Each row was made from one small tree. Brackets hold a mark, then the marks that hang from it, in the order of their numbers. Every link used is in the known rows. Write each row's tree.
Known rows:
[Q_396 [Q_915 Q_728]]: [ -9  11  -3   1 -13  -4  -5 -12   5 -22   0   9   8   1   2  16   4   8
   9  -5 -15 -15  -5  17  21]
[Q_926 Q_60 Q_294]: [ -3  18  -5 -13  15 -29  -1  -3  18   0 -10 -12 -14  19  20   1   0  17
  -1   1 -16   5  15   6  21]
[Q_349 Q_294]: [  0   4  -6  -6   2 -11  -3  -8  11   2  -8  -1   1   7  -2  -5 -11   6
  -3 -11 -10  -9  13   3  14]
[Q_926 [Q_294 Q_54 [Q_915 Q_728] Q_963]]: [-26  13   0   3  11 -15  25 -15  36  -6 -11 -35 -10  10  24  -3   9  33
  -1   4   3 -19   4  21   2]
[Q_396 Q_54 [Q_915 Q_728]]: [-10  10  -8   7  -7  -7  -6  -6   8 -24   5  10  13  -7   7  24   8  -5
   8  -8 -21 -15   0  26  22]
[Q_963 Q_994]: [-22   8 -10   4   6 -10  -4   2   7   3 -12  -8 -19   2   5  -5 -11  -3
   0  -2 -16   0   9  -6  15]
[Q_349 [Q_294 Q_54 Q_915 Q_963] [Q_872 Q_926]]: [ -5   4   1   7  14 -15  25 -14  48   4   4 -15  14  17   6 -14  -1  26
 -14  -7  33 -25  11   8  -9]
[Q_728 Q_915]: [  0   0  -4  -6  -4   2   4  -8  12 -18  -9  -3  -1   2  10   2  -7  17
   4  -1  -6   1   6   7  18]
[Q_60 Q_926]: [  1   2   1 -15   3  -5  -5  -9   7  -4  -4  -1   7   7   7   2  -7  -4
   0   1  -8  -3   7   2   5]
[Q_294 Q_54 [Q_915 Q_728] Q_963]: [-30   6   6   7   6  -4  29 -17  37 -12  -3 -29  -5   1  19   6  11  25
  -2  12  11 -21  -1  19   0]
[Q_60 Q_349]: [  4   8  -8 -11   9 -13   1  -8   8   5  -5  -3  -3  11   1   9  -3  11
   2   4  -5   0  11  -5  18]
[Q_349 [Q_294 Q_54 [Q_963 Q_994]] Q_872]: [-19   3 -11  16  17 -17  15   2  31  19 -11 -15 -20  15   1 -12  -6   9
 -11  -9   8  -9  16  -8  -5]
[Q_60 Q_349 [Q_926 [Q_294 Q_915 [Q_963 Q_994]]]]: [-10  14  -1 -12  21 -23   8 -13  24  17 -22 -23 -10  30   8  -4   5  18
  -4   0   6 -10   8  -3   6]
[Q_872 [Q_926 [Q_60 Q_349] [Q_294 Q_54]]]: [ 13  19  -7 -21  29 -40  19  -5  21  12  -1 -16   3  27  28   4   1  28
  -1   0  -4   1  11   6  16]
[Q_60 [Q_349 Q_872] [Q_926 [Q_294 Q_963]]]: [ 18  12 -10 -19  21 -20  -3 -11  19  19 -12  -4   0  35   0   1   4  22
  -1   6  11   4  15 -12  -1]
[Q_872 Q_349]: [  2   8 -14 -13  14 -14   4  -8  14  -4  -1   3  -4   5  10  -3  -8  11
   4   5  -5   0  10  -1  27]
[Q_872 [Q_349 Q_294]]: [ 11   8 -12 -14  13 -17   2 -11  15   4  -3   8   4  12   2  -6 -11  14
   0  -7  -6  -6  13   0  27]
[Q_60 [Q_349 [Q_294 Q_54 Q_915 Q_963] Q_872] Q_926]: [ 11   5   9  -6  17 -19  23 -19  44  17  -1 -11  17  41   1   5  10  26
 -12  -2  35 -22  16   3 -12]
[Q_349 [Q_294 [Q_963 [Q_994 Q_54]]] [Q_872 Q_926]]: [ -7  -4 -13  12  23 -10   1   4  22  14  -2  -7  -2  10   0 -23 -19   2
 -12 -12   2 -17  10 -14   0]
[Q_60 [Q_349 [Q_294 Q_54 [Q_915 Q_728]] Q_872] Q_926]: [ 20  13  15  -7   4 -15   9 -23  28   7   4   9  37  49   1  18  13  34
  -6   4  20 -24   8  10  -5]
[Q_926 [Q_60 Q_349] [Q_294 Q_54 [Q_963 Q_994]]]: [-16  18 -10  -5  36 -40  26   1  28  24 -18 -35 -36  26  24   3   7  24
  -4   3  -6   4  12  -4  13]
[Q_872 Q_349 [Q_926 [Q_294 Q_54]]]: [  8  13 -20 -18  28 -29  18  -4  18   5   0 -11   5  10  27 -18 -15  21
   4  -7  -5  -4  10   8  20]
[Q_872 Q_349 [Q_926 Q_60 [Q_294 Q_54]]]: [ 10  19 -12 -23  34 -40  22  -4  28   4   3 -10   3  20  37  -7  -5  28
   1   1  -4   1   9  10  24]

Write each row's tree:
[ -6   9   5 -10  11 -23  15 -10  28   1  -8 -25   8  24  25  -7  -1  13
  -5  -9   1 -19  15  22  -2] -> [Q_60 [Q_926 [Q_294 Q_54 Q_915]]]
[ 10  15   0 -13  19 -21   5 -17  34  13 -10 -10   7  43   3   1  11  31
  -6   6  25 -10  16  -3  -3] -> [Q_60 [Q_349 Q_872] [Q_926 [Q_294 Q_915 Q_963]]]
[-15  11   9  -8  11 -13  22 -20  32  -5 -10 -29   4  18  24   0  10  27
  -1   5   6 -21   1  22  -7] -> [Q_60 [Q_926 [Q_294 Q_54 [Q_915 Q_728] Q_963]]]
[ 17   8  12 -20   5 -16   2 -22  20   8  -5   2  25  34  -4   9   3  17
  -7  -7  10 -21  11   6   9] -> [Q_60 [Q_349 [Q_294 Q_915]] Q_926]
[-20  15 -14  -2  35 -30  33  -6  39  10  -9 -30 -12  13  28 -25  -6  27
  -3  -6  12 -15   5   7  15] -> [Q_872 Q_349 [Q_926 [Q_294 Q_54 Q_915 [Q_963 Q_994]]]]
[ 13  15 -21 -23  22 -24   2  -8  11   1  -3   2   7  11  17 -17 -15  21
   6  -4  -8   1   9   0  28] -> [Q_872 Q_349 [Q_926 Q_294]]
[-38   2   2  19  12   0  10  -7  26  -8  -6 -27 -14   2  16  -4   1   9
  -6   7  -6 -24  -1   6   7] -> [Q_294 [Q_915 Q_728] [Q_963 [Q_994 Q_54]]]
[ 13   5 -12 -15  22 -22  20 -10  21   5   5   0  16   9  14 -13 -16  16
  -1 -12   2 -12   8   7  19] -> [Q_872 [Q_349 [Q_294 Q_54]] Q_926]
[-1  3 -9  3  8 -9  1 -8 27  8 -7 -1 -6 13 -8 -7 -3 15 -7 -3 12 -7 16 -8
  2] -> [Q_349 [Q_294 Q_963] Q_872]
[-11  11  -8   4  21 -22  24  -8  46   4  -2 -25   2  18  19 -18   1  31
  -8  -2  26 -16  13   9  -8] -> [Q_349 [Q_872 [Q_926 [Q_294 Q_54 Q_915 Q_963]]]]
[ -1   9 -22 -16  34 -26  29  -7  28   7  -5 -23  -6   3  27 -21 -10  24
   3  -3   4  -4   7   5  14] -> [Q_872 Q_349 [Q_926 [Q_294 Q_54 Q_963]]]
[ -5   0  -8   7  14 -15  18  -5  35  11  -4 -13  -8  13   2  -8  -3  15
  -9  -6  15 -11  18   0  -6] -> [Q_349 [Q_294 Q_54 Q_963] Q_872]
[ -8  19   1  -1  27 -32  28  -8  55   3   2 -26   0  29  30  -8  11  38
 -11   6  27 -11  13  11  -3] -> [Q_349 [Q_872 [Q_926 Q_60 [Q_294 Q_54 Q_915 Q_963]]]]
[  6  18   9 -17  11 -22  13 -21  19   3  -7 -14  20  38  20  13  10  33
   2   4   1 -18   5  19   3] -> [Q_60 Q_349 [Q_926 [Q_294 Q_54 [Q_915 Q_728]]]]
[-21   4   3  24  10  -5   3  -8  33   2  -4 -10  -2  23   1  -7   1  19
 -13  -1   6 -29   7   0   1] -> [Q_349 [Q_294 [Q_915 Q_728] [Q_963 [Q_994 Q_54]]] Q_872]
[ 16  15   1 -18  14 -28   3 -11  17  11  -4   2   2  29   2  15   3  21
  -5   0  -5  -1  14  -2  24] -> [Q_926 [Q_60 [Q_349 Q_294]]]
[ 13  21  -9  -8  27 -41  12  -1  28  17  -2  -9  -7  45  20  11   9  33
  -5   6   3   5  23  -1   9] -> [Q_926 [Q_60 [Q_349 Q_872]] [Q_294 Q_54]]
[  2  -7  -3  -8  25 -14   4  -4  12  23 -12 -16  -5  20  -1  -6 -11  -5
  -9 -11  -8 -16  10 -12   5] -> [Q_60 [Q_349 [Q_294 [Q_963 [Q_994 Q_54]]]] Q_926]
[  1   7 -21   3  36 -23   1   5  17  23  -7 -15 -10  24   7 -18 -13  15
  -6  -3   0  -5  13 -19   6] -> [Q_60 [Q_349 [Q_872 [Q_926 [Q_294 [Q_963 [Q_994 Q_54]]]]]]]
[  7   4 -12 -10  18 -23  19  -7  23   7  -1  -4   1  13  13  -7 -11  15
  -2 -11  -3 -11  15   7  19] -> [Q_872 [Q_349 [Q_294 Q_54]]]
[ 17  12   1  -2  14 -23  18 -15  34  12   8   1  30  37   2   0   0  32
 -11  -8  28 -22  15   5   2] -> [Q_60 [Q_349 [Q_294 Q_54 Q_915] [Q_872 Q_926]]]
[-30  14  -9   2  30 -34  24   5  32  14 -18 -38 -39  15  30  -7   1  15
  -6   0 -11   2  12   3   9] -> [Q_926 Q_60 [Q_294 Q_54 [Q_963 Q_994]]]
[ -2  21  -1   4   8 -18  10 -13  30  -6   3  -5  22  27  20  -4   2  39
  -1   3  11 -17   5  17  -1] -> [Q_349 [Q_872 [Q_926 [Q_294 Q_54 [Q_915 Q_728]]]]]
[-18  16  -1   2  13 -11  13 -19  31   1 -12  -4  -5  16   3  -4   4  29
  -1   4   6 -19  -2   3  24] -> [Q_872 [Q_349 [Q_294 [Q_915 Q_728] [Q_963 Q_994]]]]
